Each row was made from one path, in order. Every step used is in the known rows, and no mark comes twice. Write each row's path.
Known rows
r -> k -> x -> h -> s: [-0.16  3.48 -0.62 -2.60  0.58 -2.33 -1.12  1.15 -1.05  3.18 -1.75 -1.69
 -1.29 -0.10 -0.95 -1.15  1.18  0.13  5.39  2.08]
x -> k -> s: [ 1.02 -2.28 -0.73  2.14 -4.11 -0.06 -2.16 -1.00 -0.48  2.95 -2.21 -0.28
 -0.42  1.38 -1.41 -1.96 -0.52  1.76  0.23 -2.13]
s -> k -> x: [ 0.37  2.42  0.07 -1.86  1.26 -2.11  2.07 -1.66 -0.74  3.66 -2.18 -1.78
  4.33 -0.76  0.25 -1.32  2.18 -0.24 -1.51  0.48]
x -> k -> f -> h: [ 2.58 -3.29  0.01 -2.99  1.36 -3.45 -4.21 -0.29 -0.76  1.76 -2.43 -0.01
  0.64  0.11 -1.22 -0.80 -1.30  2.57 -0.92 -0.61]
n -> h -> x -> k -> f: [ 0.71 -2.58 -0.12  0.59  2.18 -1.14 -1.19  0.68  0.65  2.65 -1.42 -1.04
 -2.23 -1.26 -1.53 -3.38  0.07 -0.93 -2.13 -0.36]
n -> h: [ 0.54 -1.82 -0.48  1.55  1.06 -1.45  0.18  2.28 -1.23  3.59 -0.83 -1.72
 -2.21  2.85 -0.60 -0.70  0.05 -0.63  1.05 -0.82]
h -> s -> k -> x: [-0.59  3.36 -0.10 -2.73  0.06 -2.10  2.80 -1.24 -0.72  4.46 -1.01 -1.58
  4.53 -0.50  1.29 -0.73  2.29  1.29 -1.84 -0.26]
k -> f -> h -> s: [ 0.23  2.34 -0.28 -3.57  2.69 -3.95 -0.50  0.19 -0.75  3.75 -0.22 -0.75
  2.75  1.02  0.29  1.61 -0.98  3.74 -2.12 -0.74]
n -> h -> x: [ 0.05  1.15 -0.60  2.38  2.98 -0.61  2.04  1.91 -0.48  4.04 -1.14 -2.42
 -3.14  0.93 -0.78 -1.34  0.80 -2.18 -0.45 -1.30]
f -> k -> x -> h: [ 3.61  1.73  0.35 -1.87  2.39 -3.33 -4.58 -1.23 -2.64  2.82 -3.91 -0.50
  0.53  0.19 -1.50 -1.12  0.76 -0.89  1.38  0.57]
s -> k -> f: [-0.13  0.63  0.29 -3.33  0.52 -3.24  0.73 -1.43  0.84  3.20  0.50 -1.11
  5.68  0.27 -0.17 -0.60  0.38  0.35 -2.40 -1.13]
r -> k -> x: [-0.20  1.56 -0.39 -0.67  2.25 -1.47  0.31 -0.31 -0.41  2.85 -2.77 -2.29
  0.70 -1.80 -1.32 -1.67  1.57  0.16  2.57  3.42]
r -> k: [-0.11 -1.45 -0.69 -0.49 -0.24 -1.54 -0.03  0.79  0.15  2.73 -0.72 -2.60
 -1.14  1.01 -1.58 -0.82  0.29  0.03  3.77 -0.05]
n -> h -> x -> k: [ 1.32 -3.36 -0.57  2.53  0.56  0.01 -0.73  1.74 -0.55  2.88 -2.05 -1.82
 -5.23  0.66 -1.36 -3.28  0.48 -1.83  0.04 -2.18]
x -> h -> s -> k -> f: [-0.05  2.51  0.07 -5.20 -1.02 -4.06 -0.39  0.04  0.30  3.38  1.56 -0.53
  3.59  1.88  0.22 -0.01  0.04  0.29  0.47 -1.99]
f -> k -> x: [ 2.50  0.87  0.32 -0.95  2.10 -2.70 -1.96 -2.39 -1.97  3.40 -3.67 -0.75
  2.50 -0.90 -0.84 -0.96  1.20  0.63 -2.09  0.97]
n -> k: [ 0.96 -3.50 -0.40  3.05 -0.46 -0.15  0.36 -0.22 -1.10  3.52 -1.64 -0.92
 -0.69  0.95 -0.56 -0.48 -0.33  0.09 -1.47 -2.83]
x -> k: [ 1.59 -4.56 -0.28  0.66 -2.99 -1.17 -2.59 -0.25 -0.60  2.52 -2.28 -0.55
 -1.75  1.71 -1.54 -1.42  0.17  0.88  2.61 -2.62]
f -> h -> n: [ 1.71  2.80 -0.94 -1.02  3.43 -2.74  2.85  1.60 -2.47  2.68 -1.70 -1.24
 -1.20  0.03 -0.56  2.01  0.81  0.19 -2.46 -0.87]
f -> k: [ 2.59 -2.03  0.06 -0.54 -0.35 -2.64 -2.34 -1.14 -1.47  3.16 -1.71 -1.07
  0.56  1.85 -1.08 -0.22 -0.08  0.37 -0.82 -2.27]
x -> h -> n: [ 1.43  3.41 -0.68 -0.41  0.37 -2.51  1.37  1.80 -1.68  2.49 -1.22 -0.75
 -2.64  1.22 -1.57  1.18  1.37 -2.35  2.01 -1.33]
h -> x: [-0.18  2.97 -0.38  1.98  1.91 -0.79  1.76 -0.05  0.10  4.07 -1.75 -2.02
 -0.29  0.12 -1.10 -0.16  1.15 -1.02 -0.01 -2.30]

Write each row's path
[-0.55  2.00 -0.36 -2.04  1.34 -2.01  2.90  0.67 -1.41  4.56 -0.51 -1.88
  1.64  0.42  1.61 -2.06  1.75 -0.06 -2.45  0.88] : n -> h -> s -> k -> x
[ 2.02  0.47 -0.13  1.80  2.12 -0.84 -2.22 -0.26 -2.40  3.20 -3.98 -0.41
 -0.91 -0.50 -0.96 -1.38  0.64 -1.26  0.48 -0.08] : n -> k -> x -> h
[ 2.23 -0.74 -1.04  1.43  3.35 -1.11  3.03  1.21 -3.01  2.61 -2.03 -0.83
 -2.25 -1.11 -0.19  1.06 -0.06 -0.14 -5.97 -1.70] : f -> h -> n -> k
[ 1.07 -1.53 -0.39  1.87 -0.68 -0.20 -0.79 -0.45 -0.02  2.86 -2.73 -1.22
 -2.34 -0.24 -1.66 -2.04  0.68 -0.53  1.04 -3.22] : h -> x -> k
[ 0.81 -0.46 -0.14  2.88  2.03 -0.21  0.18 -1.37 -1.64  3.68 -3.77 -0.77
  1.20 -1.81 -0.36 -1.21  0.99  0.27 -2.94  0.41] : n -> k -> x
[ 1.27  6.07 -0.41 -0.51  3.04 -2.41  1.34  0.65 -2.21  2.71 -3.24 -0.59
 -0.60 -1.73 -1.36  0.39  2.65 -2.11  0.95  2.07] : k -> x -> h -> n
[ 0.31  2.10 -0.54 -1.05 -1.76 -2.51 -1.71  1.58 -1.32  3.86 -0.32 -0.83
 -1.52  3.93 -0.55  1.02 -0.05  0.40  4.51 -3.04] : x -> h -> s
[ 1.30  3.19 -0.32 -5.47  4.31 -4.22  3.67  0.15 -0.97  2.37  0.11 -1.09
  3.75 -1.91  0.21  1.05  0.66  0.14 -6.80  0.14] : s -> k -> f -> h -> n
[ 2.06  0.44 -0.37  0.63 -1.36 -1.47 -1.77 -2.16 -1.36  3.60 -1.66 -0.67
  1.84  1.58 -1.01 -0.77 -0.83  1.31 -2.83 -1.76] : f -> k -> s
[-1.00  1.33  0.04 -4.36 -0.85 -3.39  1.86 -1.05  0.86  4.08  1.62 -0.96
  5.53  0.84  0.82 -0.15  0.53  1.82 -2.98 -1.88] : h -> s -> k -> f
[ 0.52  1.53 -0.41 -3.30 -2.77 -2.71  0.06  1.02 -0.95  3.77  0.85 -1.28
  0.64  3.61  0.40  0.04  0.33 -0.57  2.46 -3.68] : x -> h -> s -> k
[ 2.39 -0.95 -0.46 -2.71  2.54 -3.39 -0.37  0.34 -1.18  1.20 -1.98  0.19
 -0.46 -2.10 -1.28 -0.11 -0.09  1.37 -4.18  0.43] : x -> k -> f -> h -> n
[-0.74  0.67 -1.09  0.69 -1.48 -0.38  0.65 -0.14  0.18  3.05 -0.65 -2.13
  0.30  0.51 -1.46 -1.31 -0.39  0.91  1.50  0.44] : r -> k -> s
[-0.92 -0.20 -0.18 -3.37  0.46 -3.11  1.93  0.93  0.22  4.11  2.23 -1.33
  2.98  1.25  1.21 -1.32  0.06  0.64 -3.70 -0.55] : n -> h -> s -> k -> f
[ 1.33  3.91 -0.01 -0.67  2.16 -2.42 -2.27  0.10 -1.84  3.03 -3.60 -0.71
  0.44  0.65 -1.34 -0.38  1.37 -0.99  4.14  0.96] : k -> x -> h
[ 1.39  5.70 -0.32 -2.91  2.06 -2.72  2.96  0.10 -2.01  2.63 -2.06 -1.10
  1.54 -1.75 -0.38 -0.66  3.09 -3.00 -1.07  1.15] : s -> k -> x -> h -> n
[ 0.70  4.21 -0.11 -1.96  6.33 -2.88  0.27 -0.42 -0.15  3.36 -1.95 -1.47
  2.14 -1.18 -0.90  0.54 -0.31  0.69 -3.29 -0.45] : k -> f -> h -> x
[ 1.24  1.26  0.00 -2.88  3.93 -4.01 -1.62  0.00 -0.95  2.85 -1.45 -0.87
  2.99  0.57 -0.68  1.15 -1.02  2.35 -1.54 -0.13] : k -> f -> h
[-0.34 -1.23 -0.64 -1.42 -1.30 -1.97  2.73  2.03 -0.94  4.34  1.61 -2.12
 -0.09  3.03  1.32 -1.13  0.40 -0.16 -1.33 -2.48] : n -> h -> s -> k
[ 2.50  2.63  0.12 -2.60  0.79 -3.40 -3.46 -1.03 -2.71  3.48 -2.70 -0.36
  0.37  0.74 -0.46 -0.54  0.81  0.66  1.01 -0.09] : f -> k -> x -> h -> s
[ 1.56 -2.37 -0.26 -3.30  0.07 -3.56 -3.15  0.00 -0.91  2.66 -1.19  0.02
  0.70  0.77 -0.29 -0.34 -1.37  4.12 -1.39 -1.50] : x -> k -> f -> h -> s
[ 0.88  3.89 -0.34 -4.40  2.90 -3.28  1.85 -0.39 -2.23  4.09 -1.53 -1.71
  3.87 -0.24  1.69 -0.04  1.09  2.17 -3.06  0.08] : f -> h -> s -> k -> x
[ 0.88 -0.98 -0.86  3.24  0.56  0.01  3.70  0.39 -1.69  3.12 -1.33 -0.69
 -1.90 -1.27 -0.56  0.36  1.02 -1.02 -4.72 -1.74] : h -> n -> k
[ 0.39  2.68 -0.51 -3.22  6.46 -2.71  0.62  0.38  0.50  2.31 -1.17 -2.54
  0.24 -2.46 -1.50 -0.80 -0.45  0.25 -1.35  1.40] : r -> k -> f -> h -> x
[ 0.92  1.65 -0.37  1.18  0.76 -0.92 -1.05  0.07 -2.38  3.97 -2.68 -0.29
 -0.99 -0.15  0.07 -0.80  0.47  0.29 -0.01 -0.58] : n -> k -> x -> h -> s
